What can hang from each mark:
J: N
Z: C D T
L: A Z
G: B
Q: E
C: Z
E: T
N: B M Q W X
X: N
P: C X
B: G N
R: M
A: J
M: R

Each row was made from one small tree. The marks that hang from a mark follow it in brackets, in alphabetical order. Every link used is in the known rows. Write each row's tree.
Known rows:
J[N]:  11 -20  -5   5   2 -14   4   2   0  18  10   3   7   3  -5  -3  -6   5  -4 -28   1  11 -13   4  26   3   9  11   3  -7 -25   4   1   8  11  -5   2   5  -3   4  -5  21   6  12   1  11  -6
J[N[B[G] Q W X]]:  18  15 -15  -2   5 -38  20   0  18  -2 -45   3  -5 -18  -8 -32 -31   2 -10 -65 -49   9   6  -2  47  21 -60  11   6 -25 -13   5 -41  20 -11 -10  -2   4   3  20  -7 -25  28  -7  -8  10  15
E[T]:  22 -12   7 -13   3   8 -10   4  -1   2   4  19  -8  -3  -5   5   4   5  -1 -16   9   1   6  -4  15  -2  17   4   5 -10  10   4  -2   1  -2  -5  14  -3   1   0  -9   1  -1   4   2 -14   6
N[W]:  15  -3  -3   5   1  -7  -7   5  12  -2  -6  -1  -9 -11  -6  -8  -6   7   2  -6 -17 -12   6  -4   7   8 -27   2   0  -2 -17   2 -12   4 -18   6  -1 -22   4  -3  17 -22   1  -1  -7   7   8
X[N[B Q[E]]]: -41  43 -12  16   5  33 -12 -22  10 -15 -53  31  -2  -2  -5  14  -9  -3  -4 -12 -36 -13   9  -4 -26  11 -40  18   1  10  53   4  -1 -10   8 -12 -13  57   1  24 -19  20   0  -4  -4 -30   0
G[B[N[Q[E]]]]: -40  58  14  10  -3   7  -9 -35  10 -19 -31  25   6  -5 -21   8  -6 -18 -11 -24 -26 -24  12   5 -15   9 -33  14  27  10  74  -4   4  -9  14 -18  -1  34  -3  22   0  38  10  22 -14 -28  -9
J[N[M[R]]]:  59 -10 -13  22   2 -14  26  25  -2   5 -11  20  -8   5  -7 -22  -3  -2  -5 -32 -12  50  -8  -1   9   5  30  12   8   5 -42   3  -2  15  22 -11  16  35   0  13 -32  26   9 -26   3  23   0
L[A[J]]: -11  12  -5  14   3 -33  12  15   1 -27   3  -7 -17   0  13   3   1  -8  -2 -17   8  13  -8  -6 -27  -7  10  18  15  21  28   2  13 -13  16   6 -14  11  -2   6   2 -13  -4   4 -12  10  12
L[A Z[C D T]]: -27 -69   0   0  14 -61  48   6  11  35 -12  21  -9   0 -19   2  13 -16   0 -16  -5  20 -12   6  55   7  13  60 -10  -2  20  -5 -21   9   8  13   3 -38  -6  34  -3  23 -12  29 -20  26   0
C[Z[D T]]: -19 -76   5  10   7  12   7  15   5   6  -4  28   6  -8 -27   6 -21   2 -11   8  -5   3  -6  -1  65   8   4  28 -17 -17   3  -4 -10  19 -21  -5  29 -19  -7  14 -17   6  19 -24 -20  25  -4
P[C[Z[D T]] X[N]]: -35 -42   4  42   8  20  10  35  15  29   3  28   3 -12 -15  15 -22   1  -9 -17 -10   4  -3  -5  26  13  38  48 -38 -15  22   5 -13  24 -14  12  41 -30  -8  24  -4  16  12 -31 -25  29   1
A[J]: -11   7  -4  16   3  -4  15  15  -1 -22   0  -2  -4   2   8   6  -7   6  -3  -2  -3   4  -3 -10 -15   3   8   3   6   9   8  -7   5  -3  -1   5  -9   4  -2   2   0 -13   4  -6  -4   2  12
B[G N[M[R] W X]]:  59  24 -12  15  -5 -30  24  30   9  -4 -22  13 -17 -15 -13 -48 -16  -8  -8 -48 -36  72  13  -8  18  16  -8  13  12   0 -30   1 -22  26  -9  -1  23 -20   2  12   3 -28  15 -24 -16  35  28
L[A]:   1   7   0  -3   1 -29  -6   1   1  -5   2  -6 -15  -2   2  -2   7 -14   1 -14  11  10  -7   3  -9 -11  -1  16   9  11  19   8   8 -10  17   1  -6   9   1   5   0  -3 -10   9 -10   8   1
X[N[W]]:   7  -1 -15  13   3  -3 -14   6  11   3   3  -1 -11  -8  -6  -4  -7  14   3  -7 -16  -5   3  -9 -13   5 -29  23  -6   6 -18   2  -4   3 -22  14   4 -15   3  -1  10 -15  -6  -3 -10   9   5
J[N[Q[E] W X]]:   1 -11 -11  14  -5 -14   2  -6  28   9 -39  22   0 -30 -17 -14 -19  -2  -4 -39 -45  -5   6  -3  37  13 -36  24  -4  13  12  -1  -6  17  -8 -14  -7  25   6  29  12   5   7 -10 -18  12   6
J[N[B Q[E] W X]]:   0  13 -15  15   1 -12   7 -12  30   2 -63  34   2 -27  -5 -17 -23   2  -6 -50 -60 -17   9  -4  27  18 -56  24  -5   1  12   7 -19  21  -8 -24 -13  23   7  31   4  -7  14 -15 -12  -6  12
L[A[J[N]] Z[T]]:  13 -61  -8   7  12 -90  15  30  -2  -2   6  -2  -8 -12 -16   2  -9 -16  -7 -23   7  21 -19  -3  42  -4   7  58  10   3   2  -3  -4   8  11   7  -3  -5 -11  22  -6   7   2   8  -5  32  13
B[G N]:  -6  14   4  -6   1  -6   0  -3  -7  -1   5  -4   6   5 -16  -7 -12  -9  -6 -33   5  37   0   3  18  11  -8   1  18 -10   8  -1  -9  -3  10   8   6 -21  -9  -1   8   5  11  36  -3   6   6
N[M[R] W]:  62  12 -10  24   2  -7  13  26   9 -13 -25  17 -26  -8  -9 -28  -4   0   1  -6 -30  28  12  -9  -7   7  -4   6   6  10 -33   1 -11   9  -7  -2  14   9   5   6 -13 -19   7 -42  -7  18  14
X[N]:  -6  -2 -10   9   1  -1  -8   1  -1   6   8  -1  -3   2   1   6  -1   8   0  -4   0  10  -2  -4 -17   0   0  19  -6   5  -3   1   5   0  -2   7   4   5   0   0  -7   7  -9   2  -3   5  -2
B[G N[M Q[E] X]]: -29  17   6  12  -9   1  15 -16  10 -10 -36  24  13 -18 -23 -22 -18 -24  -8 -40 -34  59  14  -6  10  15 -28  11  14   7  61 -13  -1   3  16  -7   7  54  -2  28   1  16   9  -2 -16  12  18
G[B[N[M Q[E] W]]]: -16  52  17  28  -2  -6  -7 -33  19 -27 -42  32  -1 -16 -25 -12 -12 -13  -7 -27 -52 -12  22  -4 -28  14 -62  18  29   9  53 -11  -5  -5   5 -11   8  47   4  21   3  21  10  -3 -21  -9   7
A[J[N[B[G] M X]]]:   9   3  -8  24   2 -42  53  19   3 -25 -28   8  10  -5  21 -35 -25   7 -13 -51 -32  63  -7 -18  10  18  -9  11  12 -20  -8 -11 -23  21  13  -9  -6  27   1  14 -15 -30  24 -26  -2  19  31
P[C[Z[D T]] X]: -28 -40  11  34   7  16  20  33  16  23  -4  27   4 -14 -16  10 -21  -7  -8 -17 -12  -3   0  -1  44  14  39  28 -35 -22  24   6 -18  25 -12   7  36 -36  -8  22   3   7  22 -32 -22  27   4
B[G N[M]]:  -1   1  10   9  -1 -11  10  -2  -8  -5   0   5   9   4 -15 -16 -13 -11  -6 -31  -4  61   2  -2   0  11 -10   2  21 -15   7  -9  -5  -2  18   7  15  12  -7   1   0   8   9  18  -2  20  13
X[N[B M W]]:  12  19 -10  31   7  -8  -4   0  11 -10 -28  19  -9  -9  12 -18 -13  13   1 -15 -42   3   8 -13 -39  11 -49  21  -9  -8 -23   1 -18   7 -11   2   9  16   7   2  -8 -20  -3 -27  -5   6  20
G[B[N[M Q W X]]]:  -2  48  10  24  -7 -55  10 -16  20 -14 -28  15  -8 -26  -3 -33 -18  -8  -9 -42 -56  -2  23  -3 -24   4 -53  24  10  -3  17 -11 -20  21 -11 -12  28  17   9  20   6  12   7 -29 -23  14  15
R[M]: -15  22  -7  10  -3   2  -2   1   2  -3   2   5   7  -1   3 -26   9   9   4   3   1   8  -2  -1 -10  -1  -1   7  -3  -7  16  -6  -9 -14  12  -6   1  20  -1  -7   0  -1   1  -8   1   5   3
P[X[N[Q W]]]: -10  15 -25  24   2  -1 -17  17  22   3 -14   4  -9 -19 -11  -6 -17   1   4 -21 -26 -20  16  -1 -31   8 -17  29 -19   8  10   7 -15   4 -21  12  17   7   5  18  11   9   4 -10 -13  10   8
L[A Z]:  -2  -7   4  -3   4 -63 -10   6   3  -6  -6 -17 -11  -8   8  -2  15 -18   4 -11   9   6  -6   2  -3 -16  -1  32   7  13  14  -1  -7 -10  12   7  -7   4  -3  15  15  12  -8  15  -4  10   6
L[A Z[C]]: -17  16  13   7   6 -67  22  -1   9  28  -3 -11 -11   4   4  -4  24 -16   8 -34   2  17  -6   6   2  -8  11  32   6  18  26  -3 -19  -6  22  19 -12  -1  -3  24  17   5 -19  27 -15   3   2
P[C[Z[T]] X[N]]: -12  -1  11  38   2   8  -8  34   9  31  17  10   3 -14 -19   9 -23  -9  -5 -11  -4   2   5  -5   5   4  32  32 -34  -8  34   9 -15  20  -7  17  39 -10  -7  13  -2  -9   5 -45 -19  14   4
X[N[B[G] M[R] Q]]:  27  52 -17  17   8  12  21  12  -4 -23 -50  20 -23  10 -10 -23 -14  -9  -9 -30 -35  51  13  -8 -14  14 -18   6  16  -6   8   6 -19  -4  16  -4  11  67  -2  22 -60   6  18 -36   2  -2   8
N[B M Q[E] W]: -10  39  -1  24   3  18  -2 -21  22 -27 -71  40  -4 -15  -9 -13 -16  -6   0 -15 -60 -13  21  -9 -22  17 -69   4   2   2  41  -2 -13  -7   1 -15  -8  66   7  23 -10  -6   7 -26  -7 -12  18

Write each row's tree:
  3  15  -1  15  -4 -25  24  -1   9  -8 -36  18   2 -14  29 -29  -7   3  -3 -12 -38  21   9  -9 -22   3 -19   7 -11 -10  -4  -3 -18  22  -2 -17   6  23   9  11  -8 -17   0 -46   1   2  23
N[B M X]
 23  25  -2  12   6 -10  12   0   8 -25 -39   7  -5  -6  -3 -32 -16   3  -1 -17 -37  22   8 -14   3  22 -57  -5  12 -24 -13  -4 -31   1  -3   3  -2   7   4   0  -4 -48  17 -13  -2   5  26
N[B[G] M W]
-27  10   7  18  -5  23   1 -18   9 -16 -39  28   6  -7 -16  -2  -4 -16   0  -1 -28  13  12  -6 -20   6 -24   1   8  17  58 -11  10 -11  19  -8  -3  87   2  21 -15  25   0 -15  -5  -2   4
N[M Q[E]]
-11  46  -6  -1   0   8   8 -10  25 -26 -71  18  -4 -24 -15 -24 -22  -5  -6 -29 -58  -2  21 -10  26  24 -73   2   3  -6  45   2 -31   5 -13 -11 -22  15   6  25   6 -44  20 -14 -14 -14  20
N[B[G] Q[E] W X]
  7 -23  -2  33   2 -28  30  16   0 -10   4   9   4   3   8  -8 -13   8  -5 -31  -8  43 -11 -12  -9   5  15  12  13   0 -14 -12   6   6  18  -1   3  40  -3   7 -15  10   9 -15  -2  26  14
A[J[N[M]]]
 12  26 -15   5   9   0  -3   3   6 -16 -25   1  -8  -2  -4 -15 -17  14  -3 -22 -28   6   5 -11   1  19 -52  12   7 -20 -11   6 -32   0 -14  10  -5 -20   1  -2  -1 -43  13   5  -5  -6  13
X[N[B[G] W]]
 -1  32  -7   8  10  38 -29 -14  22 -13 -52  48 -16 -17 -17   9 -12   8  -3 -35 -42 -28  21 -11  -1  15 -48  24   3   1  50  10 -11  -7 -14 -13  -1  35   5  22 -16  -4   2  -3  -7 -36  12
X[N[B Q[E[T]] W]]
-12   8   7   9  -8 -31  20  -8   3  -2 -15   7   4 -11 -12 -28 -18 -20  -9 -48 -27  57  13  -1   7   9 -22   9   9  -7  23 -11  -9  10   9  -2  23  36  -2  21  -7  17   9  -8 -10  26  21
B[G N[M Q X]]
  1 -13  -8  16   6 -48  16  19   1  -9  11  -5  -8   2   8   1  -6  -4  -5 -46  10  25 -21  -3   1  -6  20  28  17  12   3   4  15  -4  27   1 -10  16  -4  11  -3   8   2  15 -11  20   7
L[A[J[N]]]
  2  21  -5  -1  -3 -33   6  -4  16  -1 -15  -1  -7 -21 -21 -25 -27 -10  -9 -51 -34  22  15   0  31  15 -45  12   7  -8   6  -3 -23  12 -19   4  12 -16  -1  15  20  -8  15   8 -16  20  18
B[G N[Q W X]]
 29 -26 -10   8  -3 -42   9  12  19  18  -3   4   2 -24   3 -25 -15  12  -3 -40 -25   6  -2  -4  35   7 -18  23 -13  -3 -42   1 -13  31 -18  -6   6 -29   7   9  18 -16   5 -10 -13  27  12
J[N[W X]]
 20  17  -2  20  -2 -31  15   2  19 -11 -42  18  -8 -24  24 -37 -14   8  -1 -17 -54   7  14 -13 -16   8 -46  12 -12  -8 -26  -2 -29  26 -20 -13   6   1  13   8   8 -38   2 -50  -7  13  31
N[B M W X]
 76  15 -19  17  11 -19  28  26   5 -12 -44  20 -16   2 -12 -41 -20   4  -8 -53 -39  50   0  -8  31  25 -28   6  22 -19 -53   9 -35  12   9  -8   5   8   1  12 -30 -27  31 -23  -1  14  16
J[N[B[G] M[R] W]]
 14  23 -11  20   7  -6   4   1   6 -21 -30   7  -8  -3   0 -27 -18  11  -2 -21 -37  30   7 -17 -17  20 -56  10   8 -18 -15  -2 -28   1  -4  11   4  11   4   1 -10 -37  10 -12  -5   7  22
X[N[B[G] M W]]
 22 -13  -2  17  -7 -32  14  11  20  -2 -16   7  -8 -26   9 -34  -9   5   2 -14 -38  20  12 -13 -10   2 -24  11 -11   1 -21 -10 -11  24 -19  -2  13   0  12   6  13 -29  -4 -44 -15  29  24
N[M W X]
 -5  -6  -7  45   2  -5  14   4  20 -23 -37  30   3 -14 -19  -5 -26   1  -5 -38 -45  16   3 -16  -3  19 -32  19  14  18  23 -13   6  -5  11  -4  -9  75   0  26  -6  10  14 -15 -15  18  17
A[J[N[M Q[E] W]]]
  1  31  -6 -10   0 -13  24   2   3 -14 -34  -1   2  -9  11 -29 -12   1  -7 -19 -23  23   5  -7  18  12 -26  -1   1 -21   6   1 -29  14  -6  -9  -7 -18   4   7  -3 -44  15 -14  -2  -9  17
N[B[G] X]
  9  23 -16  16   8  -3 -13   0  13  -6 -23  11 -12  -7  10  -5 -14  17  -1 -16 -33 -18   6  -8 -21  10 -47  20  -5  -5 -22   9 -20   7 -20   1  -2 -16   4   1   2 -23  -2  -8  -4  -6  11
X[N[B W]]
 19 -17 -11  10  -3 -43   8   3  24  16 -18   5  -5 -24 -10 -20 -19   3  -5 -51 -37  -3   3   1  33   7 -29  22 -10  -1 -20   2 -15  25 -16  -9   8   7   5  21   6   8   8 -17 -13  24   7
J[N[Q W X]]
-24  38  -1  11  -5  10  24 -16  13 -29 -70  25   5 -17  -8 -29 -16 -14  -7 -22 -51  34  16 -12   2  17 -46  -2   8  -6  62  -8 -18   1  14 -18 -10  69   5  28 -18 -19  17 -28  -6 -10  21
N[B[G] M Q[E] X]
-18  42  16  19  -8 -42  16 -23   8 -12 -20  14  -2 -14   1 -22  -9 -13 -12 -35 -38  12  17   2 -29  -2 -27  18  12  -4  30 -12  -9  18   5 -17  27  36   5  22  -8  31   5 -24 -14   5   8
G[B[N[M Q X]]]
-24  55  14   5   1 -22  -5 -26   1 -10 -11   8  -5   1  -9   2  -6 -12 -11 -32 -19 -23  12  10 -16   1 -31   9  25  -5  35  -1  -6  -3   6 -13  17  17  -5  13  -8  39  10  14 -10 -16  -9
G[B[N[Q]]]
-11  -6  -7  20   6 -21  21   6   4  -9  -7   4  -1   3  -3   7 -19  -1  -9 -41 -11   7  -7  -1   5   7   0  13  13   4   8  -3   3  -1  11  -2  -1  45  -7  18 -18  31  15   1  -2  12   2
A[J[N[Q]]]
 10  30  -3  10  -1 -24  23  -4  17 -24 -54   8 -13 -21  -1 -42 -25  -5  -5 -32 -60  22  21 -12   2  17 -68  -1   4 -22   8  -6 -36  11 -13  -6   3  34   9  18 -11 -41  18 -42  -8  10  30
N[B[G] M Q W X]
 -5 -30   7   0   6 -43  32   4   3  40  -1   8   0  -1 -24  -2   3 -12   3   4 -10   9   2   4  43   9   0  31 -12  -7  15  -9 -31  14  -4  18   5 -26  -6  20  -1  -4 -12   7  -5   5   2
L[Z[C T]]
 39  40 -18  17   8  10  21  21  -8 -20 -37  15 -17  12  -3 -27  -8   1  -8 -21 -24  60   5 -13 -15  16  -3   8  15  -8 -13   6 -22   1  15  -2   7  32   0  10 -45 -14  14 -30   4  -3  12
X[N[B[G] M[R]]]
 -1  -2  -5  31   1 -12  -7  -5  13  -3 -16  11 -18 -11 -10 -11 -13   1   2 -17 -35  10  14 -10 -31   3 -41  22  -3   4   0  -6  -4  -3 -10  10  19  53   5  11 -14  10  -5 -26 -10  24  10
X[N[M Q W]]
  1 -37  -3   1  10 -76  10  28  -2 -18   0  -4 -11 -14 -14   4  -4 -21  -4   9   5  10  -7  -7  14  -8  -1  48   7   9  28  -6  -5   0   1  13  -6  -7  -8  17  -3 -12  -6  -2  -6  20  19
L[A[J] Z[T]]
 11  33  10  24  -8 -53  10  -8  17 -12 -16  13  -5 -24   7 -35 -10   3  -7 -28 -43   7  16  -6 -22   6 -37  24  10  -6  -6 -11 -19  27 -16 -11  24 -19  10   7  18 -10   5 -26 -20  14  19
G[B[N[M W X]]]
 22  15 -19  15   6 -42  37  23  15 -24 -32   0  -3 -14   7 -31 -33  17 -11 -56 -40  26  -3 -16  32  25 -38  15  10 -19 -25  -2 -36  23 -13  -3 -15 -28   2  11   8 -57  30 -12 -11  12  30
A[J[N[B[G] W X]]]
 -4  29  -8  31   7  -9  -5 -11  15 -12 -42  22 -17  -9   4 -14 -19   5  -1 -26 -52  -6  15  -9 -41  11 -62  18  -3  -3  -2   1 -18   1  -8  -3  13  54   6  15 -22   3   0 -33  -6   5  16
X[N[B M Q W]]
-20  37 -11   1  10   9   2 -11  -1 -16 -31   3  -8   5  -7  -3 -15  -3  -8 -24 -23  11   7  -3  -2  12 -44   6   9 -17  25   4 -22 -12   4   3  -3  37  -3  13 -30   2  15   6   1 -15   2
X[N[B[G] Q]]
-28 -56  -4   3  10  -2  59  -1  11  39  -8  37   3   8 -25   4  -2   1  -3  -6 -14  13  -5   3  62  23  15  29 -16 -18   3  -4 -15  20  -7   4   9 -40  -3  18 -19  11  -3  16 -16  17  -5
Z[C D T]
-20  45  20  20  -2 -25   5 -30   0 -17 -15  17  -1  -2  -7  -8  -6 -15 -10 -31 -28   1  14   5 -32  -1 -31  11  23  -7  35 -10  -5  -2  15 -12  26  49  -1  15 -17  45   7  -5 -10  -2   0
G[B[N[M Q]]]
 32  32 -12  26   0  23   5   8  18 -20 -56  37 -23 -14 -29 -17  -7 -14   0 -11 -48  16  19  -9  -8  14 -25   7  11  25  19   1  -2  -5   3 -11   2  62   5  27 -21   1  10 -39 -13   4   8
N[M[R] Q[E] W]
  9  32  -1  11   7  -6  13 -11  10 -29 -49   9 -11  -7 -11 -27 -23  -5  -4 -27 -49  13  17  -9  -2  20 -74  -8  16 -24  10  -3 -30  -7   0   0   1  47   3  11 -18 -25  22 -18  -2   3  22
N[B[G] M Q W]
  5  29 -15  32  -1  33   4   7   6 -13 -44  36 -17  -2 -21  -5   0 -12  -3  -7 -31  39  12 -10 -31   6   2  22   6  33  38   0  15  -7  20  -8   7  91   2  30 -40  33  -2 -37  -8   0  -3
X[N[M[R] Q[E]]]
 24  24  -2  11   0 -27  25   8  16 -20 -42   6  -5 -20   9 -47 -20   6  -3 -28 -49  32  14 -16   4  18 -54   1   1 -22 -14  -5 -38  17 -15  -4   0  -4  10   6   3 -59  15 -35  -8  13  34
N[B[G] M W X]
 -7  10   0  -8  -6 -27  13   3   0   5   2  -5   8  -8  -6 -20 -13  -8  -9 -39  -7  46   3   0  22  10  -5  11   9 -10   4  -3 -12  16  -3   1   8 -33  -4   6  18  -6   9  16 -11  15  15
B[G N[X]]
 -3  41 -15   5  11   3  -4  -7  10 -18 -36   2 -16  -4 -12 -11 -22   5  -6 -31 -40  -3  11  -7   0  20 -70  11   8 -16  12   5 -31  -7 -10   8  -3  14   1  11 -16 -24  16   3  -8  -7  10
X[N[B[G] Q W]]
-36 -44  -8  16  13 -60  26  25   7 -29 -14  -2 -12  -3  23   8   8  -1  -4 -20  -1  12 -13  -7   4  -5  20  53   9  15  12 -12  -1  -9   6   7 -13 -13  -5  26  13  24   7  21 -13  24  14
L[A[J] Z[D]]
-11  24   6  18  -2  10  -3 -18  13 -20 -36  25   3 -13 -37 -17 -22 -18  -4 -38 -38  37  15  -7   5  25 -56   8  25   5  44 -11  -5 -12   9   5   2  43  -4  18   7   5  16  14 -17  13  18
B[G N[M Q[E] W]]
-22  15 -11  19   0  25 -22 -13  20  -7 -32  20  -8 -14 -23   7 -11   1   1 -11 -33 -15  13  -8 -12  13 -44  24  -3  20  39   0   4 -10  -9   3  -7  37   3  19   3   7  -4   0 -16  -5   0
X[N[Q[E] W]]
 28   2 -13  13   9 -22   1   1  14   4 -23  14   0  -6   6 -12 -19  14  -3 -43 -30 -18  -5   0  20  15 -39  12   3 -19 -40  10 -26  16  -8 -11  -4 -17   1   5   3 -13  13   2  -1   2   9
J[N[B W]]
-17  33  -6  14   6   5  11 -12  -1 -20 -36  11  -3   5  -5 -14 -16  -6  -6 -25 -31  35   7  -9 -21  11 -46   7  10 -16  22  -4 -18 -10  15   2   8  70  -1  15 -41   5  10 -15   1  -2  12
X[N[B[G] M Q]]
-15  27  -5   2  -6  -4  -2 -10  23  -5 -39  15   1 -25 -34 -19 -25 -15  -8 -45 -42  22  17  -4  30  22 -52  14  12   6  44  -3 -17   6 -10  -3  -4  -3   0  24  24 -12  13  15 -23   6  19
B[G N[Q[E] W X]]
  4 -25   2  19   1 -24  15  -8   3   8  -9  14   2  -1  -9  -9 -13  -8  -4 -38 -18  27  -2   2   6   3 -12  10   6  -3  -3  -6   1   2  21  -9  16  72  -1  19 -26  48   7 -13   0  24   0
J[N[M Q]]
